Every row comes from one small tree of marks. Brackets hold a mark, then the marks that hang from it, in the order of their numbers. Every link used is in the known rows. Which tree was each row made from?
In the rows, zero is written as 128.
Known rows
(Z877 (Z576 (Z980 Z411 Z881))): [130 159 108 139  77 113  76 150 126 128 134 114  35 144 148 104  90 105
 118 147 125 129 145 127 131 140 115 140 128 122 165 140 145 138 128 129]
(Z95 (Z799 Z881) (Z877 (Z576 Z980))): [122 194 118 150 182 117 125 143 142 113 145 138 158 113 149  99 100 134
 113 140 118 127 138 113 136 118 113 154 134 115 145 111 137 131 128 142]
(Z881 (Z408 Z599)): [129 159 130 151 138 127 133 134 118 136 123 118 117 179 145 136 152 110
 119 130 132 128 129 106 116 110 107 118 134 118 149 109 144 140 114 119]
(Z877 (Z576 Z980)): [129 170 121 157 109 133 103 147 128 128 141 126 109 146 140 104 108 115
 119 151 126 127 150 125 139 124 119 143 136 130 156 128 140 137 122 110]
(Z799 (Z95 (Z877 Z576)) (Z881 Z408 Z980)): [172 160 122 154 175 126 153 145 131 132 126 166  86 149 146 131 158 151
 115 134 151 128 137 105 121 106 122 134 119 109 127 119 130 125 107 147]
(Z95 (Z877 (Z576 Z980))): [136 193 126 156 141 125 113 144 135 118 141 124 130 135 145  96 126 113
 116 149 119 123 142 118 136 125 123 143 133 119 143 126 138 135 127 122]
(Z799 (Z95 (Z877 Z576)) (Z881 (Z408 Z411))): [153 166 126 160 169 126 162 135 138 129 131 143 126 138 148 128 160 146
 115 129 134 129 139 104 118 119 120 149 115 126 159 103 135 125 101 110]
(Z799 (Z95 (Z877 (Z576 (Z980 Z881))))): [150 173 117 145 119 110 107 148 138 133 129 136 100 129 152 100 130 119
 119 141 105 128 155 116 129 122 127 147 116 116 131 134 139 135 123 129]
(Z980 Z95): [122 121 127 154 116 131 153 130 130 135 135 117 145 150 146 114 131 105
 117 143 127 123 146 114 130 117 105 116 144  98 143 141 146 139 133 133]
(Z881 (Z980 (Z95 Z799 Z877) Z411)): [134 108 128 129 150 124 156 124 132 107 132 124 105 124 161 113 100 108
 110 154 131 108 122 105 124 126  98 121 141  63 116 159 143 129 138 167]
(Z341 Z599 (Z881 Z408 Z980)): [120 169 140 141 167 136  88 117 111 127 157 141 109 162 158 124 153 110
 115 140 153 127 131 109 113  93 125 130 119  81 133 133 141 127 109 141]
(Z881 Z980): [133 150 123 155 148 150 146 127 114 132 128 130 113 166 144 110 127 128
 118 151 131 113 145 115 128 107 104 126 139  94 137 145 140 143 126 138]
(Z120 Z95 Z576 Z599): [132 165 126 158 183 179 175 114 144 142 127 146 209 106 152 114 136  93
 124 123 120 136 125 113 132 146 104 122 117 131 156 126 137 138 139 158]
(Z877 (Z576 (Z980 Z95 (Z411 Z120) Z881))): [136 109 113 139  47 110  81 146 138 137 136 104  16 130 154 112  96  93
 113 136 148 128 142 124 127 145 121 125 134 132 145 135 149 121 128 121]
(Z576 Z877 (Z980 Z95)): [129 125 126 132  88 121 121 145 149 133 131 130  94 124 149  94  94 104
 122 132 144 126 156 125 127 126 129 108 144 112 105 124 140 152 140 124]
(Z95 (Z799 (Z881 (Z980 Z411)))): [116 132 112 142 167 138 145 125 124 121 129 137 117 145 148 113  92 138
 115 146 130 115 133 112 128 116  95 141 138  85 154 140 142 140 129 159]
(Z120 Z95 Z881): [124 150 124 145 152 162 157 123 109 137 124 138 187 139 149  99 126  96
 123 134 115 113 129 119 125 139 106 118 132 130 162 128 143 140 136 141]
(Z576 Z877 (Z980 (Z95 Z799) Z881)): [118 134 114 119  89  97 107 144 144 132 134 129  83 107 164  94  71 100
 120 128 131 130 154 120 121 127 118 103 139 102  99 121 143 146 142 141]
(Z411 (Z120 Z95 Z599) (Z877 Z576)): [149 118 125 182 153 166 134 114 149 153 134 116 125 134 154 131 136  95
 115 147 144 137 132 110 138 159 121 128 128 166 130 105 140 123 109 108]
(Z881 (Z799 Z95)): [132 136 119 164 126 138 136 128 114 136 118 130 167 165 146 104 157 131
 129 151 114 132 144 116 135 116 116 142 129  94 144 134 141 152 132 103]
(Z411 Z877): [129 142 123 169 139 140 142 114 131 139 132 110 126 174 141 110 132 118
 114 161 112 120 143 114 135 119 111 128 136 110 122 129 143 148 116 118]
(Z95 Z877): [125 185 127 160 167 133 144 124 125 123 134 116 174 156 146  98 153 116
 116 146 109 117 143 111 130 112 113 136 133  98 148 132 140 144 132 134]
(Z411 Z120 (Z877 (Z576 Z980))): [144 125 123 173  94 140 102 123 145 144 138 106  71 156 143 110 121 111
 109 154 142 122 145 121 139 131 132 138 136 155 110 111 143 124 105  86]
(Z341 Z599 (Z881 Z408 (Z980 Z95))): [124 137 145 135 154 129  99 121 120 128 159 140 102 147 161 132 147 100
 112 134 160 128 128 107 111  97 123 115 124  73 118 137 143 121 113 150]
(Z46 (Z576 Z877 (Z980 Z95 Z881))): [119 141 122 114  54 112  85 160 144 140 135 123  62 117 153  99  96 113
 120 115 150 124 161 115 113 125 121 100 134 108  92 122 142 148 141 134]
(Z881 (Z980 (Z95 Z799) (Z411 Z877))): [138  72 123 137 127 131 154 116 137 119 130 119  68 137 157 123  84 111
 108 164 132 111 122 107 129 132  98 115 143  73  96 158 145 131 126 158]
(Z576 Z980): [121 158 122 147 122 137 112 134 134 131 134 122 139 146 137  95 114 114
 121 144 118 118 148 124 134 110 120 126 140 115 139 131 142 153 132 123]
(Z799 (Z95 Z877) Z881): [140 160 118 158 178 131 156 133 141 137 121 144 159 146 141 105 155 143
 120 130 110 123 153 110 127 106 121 150 123 104 148 127 138 146 125 139]
(Z408 Z411 Z599 (Z881 Z980)): [117 155 131 154 144 174 151 141 114 134 117 111 100 136 154 126 107 110
 118 127 111 111 136 104 102 136  80 160 136 114 153 121 151 110 112 101]
(Z341 (Z881 Z408 Z799 (Z980 Z95))): [142 135 132 147 143 132 127 118 102 128 131 136 108 165 159 128 152 115
 119 137 166 134 123 109 121 110 117 110 142  60 109 128 141 131 124 134]
(Z877 (Z576 (Z980 Z95 (Z881 Z408 Z799)))): [144 146 116 145  84  99  90 154 123 133 137 121  69 137 154 119 124 106
 120 139 152 145 131 117 129 131 117 105 133 115 130 114 141 132 132 123]
(Z576 (Z980 (Z881 Z408))): [132 165 114 136 111 110  91 139 128 142 134 121  90 153 146 108 126 109
 119 133 132 127 141 118 122 106 123  99 131 118 131 117 141 152 128 139]
(Z120 Z95): [129 141 120 157 163 165 141 128 120 140 131 120 177 155 144 108 141 102
 120 139 122 121 145 114 134 129 107 119 138 124 157 127 141 145 130 141]
(Z341 Z599 Z881): [ 93 179 136 151 153 136  84 117 117 128 159 124 156 158 154 105 144 103
 119 139 117 129 148 117 122 102 123 158 120  88 164 139 148 134 117 122]

Which tree is each row?
[128  80 121 144 124 155 137  97 129 135 123 111 121 138 158 107 105  89
 111 147 128 106 115 113 126 156 112 123 131 135 128 127 148 125 122 125]	(Z980 (Z411 (Z120 (Z95 Z799) Z881) Z877))
[140 102 112 146  68 102 113 135 135 135 132  97   4 150 158 127  99  95
 109 153 127 132 136 114 127 154 103 119 128 105 131 146 151 127 122 141]	(Z980 Z95 (Z411 (Z877 Z576)) Z881)
[122 175 127 158 146 130 106 112  95 130 133 126 150 186 153 117 164 115
 123 140 143 139 130 114 126 109 122 129 135  81 144 114 141 140 119 111]	(Z341 (Z881 Z408 Z799))
[139 165 126 138 157 169 148 127 161 140 124 157 162  83 155  96 103  90
 129 113 137 138 134 121 128 156 125 114 117 143 119 109 133 150 146 149]	(Z120 Z95 (Z576 Z877 Z980) Z599)
[135 127 113 134  61 104  85 153 135 128 136 111  26 128 152 112  85  96
 116 142 132 131 142 124 129 145 113 126 133 115 151 143 147 131 133 138]	(Z877 (Z576 (Z980 Z95 Z411 Z881)))
[122 191 128 154 139 147 172 117 144 137 126 152 152 118 156 102 120 107
 127 124 129 141 139 119 125 138 116 133 115 118 145 124 137 145 139 129]	(Z120 (Z576 Z877) Z599)
[125 135 119 129  82 126  92 138 141 124 123 123  62 142 146  88  85 104
 125 142 137 120 151 129 127 136 131 127 135 112 132 132 142 161 137 122]	(Z576 Z877 (Z980 Z411))
[122 125 130 153 130 167 166 134 121 131 132 117 119 121 156 118 106 106
 114 138 127 111 140 108 110 134  85 133 142  99 139 136 148 106 120 117]	(Z408 Z411 (Z881 (Z980 Z95)))
[139 152 123 144 148 176 144 127 143 138 128 135 175 114 143  92 125  95
 119 122 125 119 133 122 135 134 113 119 125 134 129 122 138 139 136 153]	(Z120 Z95 (Z576 Z980))
[131 113 121 139 107 106 123 118 149 138 128  99  71 116 168 118 131  82
 115 125 134 128 126 106 114 147 117 112 124 102 144 138 149 129 145 149]	(Z980 (Z95 Z877) (Z411 (Z120 Z599)) Z881)
[141 115 122 138 128 151  94 124 148 131 127 103 115 128 146  93 125  90
 115 133 138 108 132 117 131 140 132 122 135 132 133 125 143 141 135 135]	(Z576 (Z980 (Z411 (Z120 (Z95 Z877)))))
[107 156 133 153 146 134  79 118 113 130 145 135 168 151 158 103 161 114
 128 143 115 138 144 115 124 106 130 166 112  77 152 137 145 139 123 107]	(Z341 Z599 (Z881 (Z799 Z95)))
[127 153 127 164 143 137 142 117 106 125 129 107 164 167 151 118 164 127
 122 145 140 130 121 107 122 121 108 119 132 104 158 102 140 146 121  84]	(Z881 (Z408 Z411) Z799)
[150 160 122 152 178 122 153 132 139 137 124 151 146 155 142 121 173 140
 118 125 130 126 139 105 121 101 126 126 121 108 139 112 134 142 117 142]	(Z799 (Z95 Z877) (Z881 Z408))
[139 112 130 137 149 124 162 126 122 125 139 140 121 143 157 135 121 117
 111 147 157 121 123 102 121 103 100  88 144  81 105 133 138 126 120 154]	(Z881 Z408 (Z980 (Z95 Z799)))
[124 140 125 153 161 168 168 104 149 146 130 144 187  99 166 105 122  90
 121 117 147 136 132 112 127 150 116 122 120 147 129 102 137 125 132 126]	(Z411 (Z120 (Z95 Z799) (Z576 Z877) Z599))
[115 164 127 126  82 136  87 151 137 132 135 129 103 136 142  92 105 124
 122 129 146 118 161 118 121 118 127 121 135 118 108 117 138 155 133 114]	(Z46 (Z576 Z877 Z980))
[101 174 143 147 163 136  96 108 118 124 163 118 151 151 159 121 154 105
 115 133 134 127 134 109 109 103 123 143 115  98 165 116 146 127 102 102]	(Z341 Z599 (Z881 (Z408 Z411)))
[139 114 125 156 131 140 151 132 112 127 123 125 121 151 152 113 137 125
 123 149 146 125 129 111 131 119 101 112 145  72 117 142 141 143 145 133]	(Z881 Z799 (Z980 Z95))
[132 199 117 138 152  93 105 142 130 117 147 129 128 124 162 108 112 110
 111 145 123 131 131 108 127 119 115 123 126 111 129 112 137 125 123 141]	(Z95 Z799 (Z877 (Z576 (Z980 (Z881 Z408)))))
[159 126 123 144 161 136 152 144 130 144 107 158  74 160 142 144 147 147
 121 119 142 126 135 103 111 100 111 130 125 111 126 115 139 139 110 144]	(Z799 Z95 (Z881 (Z408 Z599) Z980))
[131 133 128 156 136 171 146 143 111 135 103 122 110 129 158 125 124 122
 127 131 108 121 132 102 105 140  85 169 129 103 138 121 149 115 117  87]	(Z408 Z411 Z599 (Z881 (Z799 Z95) Z980))
[121 165 124 143 185 164 179 114 148 133 129 159 212  86 166 105 103  92
 125 122 129 141 130 112 128 154 105 122 117 127 136 112 135 137 140 153]	(Z120 (Z95 Z799) (Z576 Z877) Z599)
[144 119 129 162 130 180 175  92 134 154 120 126 151 132 153  98 144  91
 111 123 134 111 115 115 125 148 117 121 119 159 110 112 144 116 120 119]	(Z411 (Z120 Z95 Z576 Z881) Z877)
[143  62 125 162  67 127 126 119 144 136 135  93  33 154 152 128 118  93
 106 157 152 122 131 114 133 151 116 128 137 125 126 138 150 115 112 107]	(Z980 Z95 (Z411 Z120 (Z877 Z576)))
[140 158 134 147 147 128 167 113 107 121 116 140 181 134 159 104 163 123
 124 135 117 119 109 106 111 125 117 128 115 104 144 112 138 136 127  91]	(Z120 (Z881 (Z408 Z411) (Z799 (Z95 Z877))))
[117 128 133 128  84 135 103 151 144 133 141 119 126 122 140 106 111 115
 117 130 138 115 149 112 124 112 116 111 142 105 111 134 143 142 136 133]	(Z46 (Z576 (Z980 Z95)))
[130 164 127 144 148 176 184 114 114 139 121 150 200 118 150  92 130  92
 120 117 117 116 119 121 124 142 101 124 118 134 156 128 142 126 139 150]	(Z120 Z95 Z576 Z881)
[151 145 128 159 146 129 147 141 113 115 129 126 113 137 158 112 142 124
 118 151 147 129 124 107 133 131 105 128 139  77 116 136 138 128 141 133]	(Z881 Z799 (Z980 (Z95 (Z877 Z576))))
[118  98 122 115  81 111 110 139 153 116 132 126  79 110 157  96  59  96
 120 142 139 121 143 122 126 139 121 113 142  96 111 136 143 148 141 134]	(Z576 Z877 (Z980 (Z95 Z799) Z411))
[113 170 118 127  85 128  77 151 130 139 138 116  98 138 143  99 113 123
 118 128 127 118 154 114 120 111 115 118 132 112 126 129 143 150 134 135]	(Z46 (Z576 (Z980 Z881)))
